(in the rows, 128 means zero)
Known rows, with every step that occurs:
furip > zofo > sivilus > mola > pilupob: [148 169 114 148 172 156 147 160 129  63  80 130 102 172 122 108 118 129
 157 121 195 194 109 165 102]
menivu > mola: [127 113 128 136 136 165 108 134 100  92 107 111 133 139 134 134 122 116
 122 117 124 168 118 122 162]
furip > zofo > sivilus > mola > pilupob > mured: [149 183 127 145 193 173 137 175 110  69  82 157 126 190 121 125 107 137
 172 107 171 215 104 174 108]
zofo > furip: [126 149 134 156 138 185  89 153 121 115 121 104 148 117 127  98 113 114
 115 134 144 156 154 126 136]
pilupob > mured > furip > zofo > sivilus: [154 187 127 175 143 201 119 201 111 103  95 153 133 165 108 108 111 143
 153  90 159 207 131 151 105]
mola > pilupob > mured > furip > zofo > domebu: [164 173 128 145 214 173 124 160 103 114 105 180 165 163 137 117 152 122
 180 148 183 168 139 112  84]
mured > pilupob: [164 125 150 122 156 184 108 113  99  86  93 121 116 159 107 133 150 134
 158 152 145 116 152 145 120]
domebu > zofo > pilupob > mured > furip: [177 168 145 153 154 168 113 171 101  90 121 175 154 168 112 147 132  97
 130 144 136 167 127 159 134]
furip > zofo: [163 129 140 162 162 159 129 128 117  89 108 133 101 143 117 103 131 133
 152 123 147 167  85 123 108]
mured > furip > zofo > sivilus > mola: [172 189 100 198 107 176 146 194 125  43  78 136 125 160 129 108 114 132
 134  91 194 201 126 142 102]
mured > pilupob > mola: [171 142 164 144 146 166 105 125 102  77 114 112 140 170 100 132 148 142
 155 139 158 108 142 138 133]
sivilus > zofo: [140 143 140 153 131 157 103 124  96 101  98 110 112 143 121 111 139 111
 121 131 130 186 112 152 108]
mured > pilupob > zofo > sivilus > mola > menivu: [161 187 123 127 143 163 143 161  99  16 107 116  95 214 186 156 159 146
 132 138 182 156 164 155 122]
mured > pilupob > zofo: [148 146 174 136 167 153 123 125  89  85 110 144 104 168 130 155 167 142
 153 144 138 134 139 145 125]
zofo > pilupob > mola: [166 147 158 137 141 140  84 140 108  96 115 113 133 157  99  99 138 126
 149 141 160 138 118 148 131]
pilupob > mured > furip > zofo: [164 170 147 188 154 185 129 159 101  99 103 178 155 147 120 130 121 132
 152  94 141 179  98 125 105]
menivu > mola > pilupob: [103 121 129 120 178 151 123 125 112 122 108 118 146 141 126 147 133 108
 135 135 137 152 122 128 156]
sivilus > zofo > domebu: [158 136 125 128 151 160  90 129  85  93 109 103 120 158 142  82 157 112
 140 165 150 189 149 142  83]
pilupob > mured > furip: [148 163 139 159 130 201  99 149 102 108 108 172 175 142 120 146 113 126
 134 111 119 164 139 126 127]
menivu > mola > pilupob > mured > furip > zofo > domebu: [144 166 117 150 211 162 132 179  93 111 108 167 178 170 148 135 152 111
 170 123 181 178 124 101 113]
domebu > zofo: [159 124 140 149 155 165 120 127 123  76 137 135 109 158 125 133 130 115
 107 152 126 171 117 141 152]

Rows:
[143 155 135 123 193 131 120 128  96  62 114 164 141 178 181 143 164 126
 142 167 170 175 143 134 113]
sivilus > mola > pilupob > zofo > domebu
[160 178 141 143 136 166 127 161  85  33  88 130 100 197 140 145 146 149
 147 127 169 177 163 177 128]
mured > pilupob > zofo > sivilus > mola
[183 187 117 164 193 162 138 161  99  62  93 188 180 179 155 133 139 116
 170 129 192 181 125 120  78]
sivilus > mola > pilupob > mured > furip > zofo > domebu
[115 161 148 138 138 172 100 165 102 102 120 127  95 166 138 113 133 151
 130 127 135 201 153 162 137]
pilupob > zofo > sivilus
[169 153 135 121 150 141 104 136 120  79 133  98 132 177 142 110 151 122
 130 153 172 120 124 125 124]
zofo > pilupob > mola > menivu
[107 137 143 112 194 170 110 140  95 123 112 144 166 157 129 162 116 110
 145 121 118 169 119 139 157]
menivu > mola > pilupob > mured
[170 158 145 127 152 162 120 124 114  57 132  95 129 188 145 141 164 142
 141 150 175  92 143 109 125]
mured > pilupob > mola > menivu
[181 140 155 150 154 129 105 151 111  74 142 125 122 178 101 117 145 107
 121 152 157 153 104 156 149]
domebu > zofo > pilupob > mola
[176 126 140 129 165 142 116 136 114  80 123 129 106 162 110 122 141  99
 124 171 144 162 119 165 131]
domebu > zofo > pilupob
[162 191 128 182 178 164 154 159 115  64  82 199 174 163 130 159 120 118
 154  94 169 178  88 135  99]
sivilus > mola > pilupob > mured > furip > zofo
[169 177 138 136 144 124 112 145 101  79 122  85 117 181 144 103 165 109
 120 143 178 152 107 147  95]
sivilus > zofo > pilupob > mola > menivu
[148 197  99 176 148 163 160 188 138  70  76 146 129 160 121 118 124 125
 145 108 209 185 124 150 101]
mured > furip > zofo > sivilus > mola > pilupob
[114 161 153 168 150 157 105 164 109 113 137 129 138 135 153 116 131 128
 106 124 136 170 145 122 142]
pilupob > zofo > furip
[166 156 127 191 137 170 141 151 122  93 100 150 127 131 117 113 138 130
 141 110 161 159 102 110 102]
mured > furip > zofo
[189 181 145 196 140 134 131 173 118  87 103 136 145 153  97  96 148 120
 155 114 194 140  94 125 107]
mured > furip > zofo > pilupob > mola
[146 143 131 166 150 168 111 164 130  91 148 116 131 142 131 116 118  99
  88 146 140 169 139 131 154]
domebu > zofo > furip
[ 71 163 141 153 185 139 125 177 112 128 141 126 161 140 159 148 140 100
 107 118 147 168 138 116 172]
menivu > mola > pilupob > zofo > furip
[123 169 132 175 132 169  96 156 106 113 112  93 135 124 129  96 125  99
 105 126 146 186 138 144 113]
sivilus > zofo > furip
[109 161 131 141 169 177 123 162  99 131 106 164 197 148 129 174 125 107
 131 103 132 161 136 122 153]
menivu > mola > pilupob > mured > furip
[ 93 170 153 145 189 146 112 159 120 135 135 140 145 135 146 133 141 117
 120 143 154 157 149 131 139]
mola > pilupob > zofo > furip
[122 168 129 171 191 161 150 173 106 120 102 174 174 154 124 160 134 109
 150  85 153 175  92 113 133]
menivu > mola > pilupob > mured > furip > zofo
[119 185 117 159 178 180 147 211 106 122  96 149 154 163 115 138 123 120
 156  87 173 202 124 144 136]
menivu > mola > pilupob > mured > furip > zofo > sivilus
[155 160 162 129 161 158  85 145  70 108  87 134 127 164 108 111 133 105
 151 139 128 196 108 193  92]
sivilus > zofo > pilupob > mured
[136 196 128 153 180 194 132 194 121 128  95 165 139 160 107 121 121 132
 161 110 175 194 135 155 103]
mola > pilupob > mured > furip > zofo > sivilus
[184 166 129 169 171 182 106 165  92  89 113 170 159 160 141 102 138 130
 169 131 164 178 131 107  83]
pilupob > mured > furip > zofo > domebu
[131 203 112 144 143 198 118 190 117  84  84 166 180 172 124 150 100 123
 138 108 169 193 166 171 125]
zofo > sivilus > mola > pilupob > mured > furip
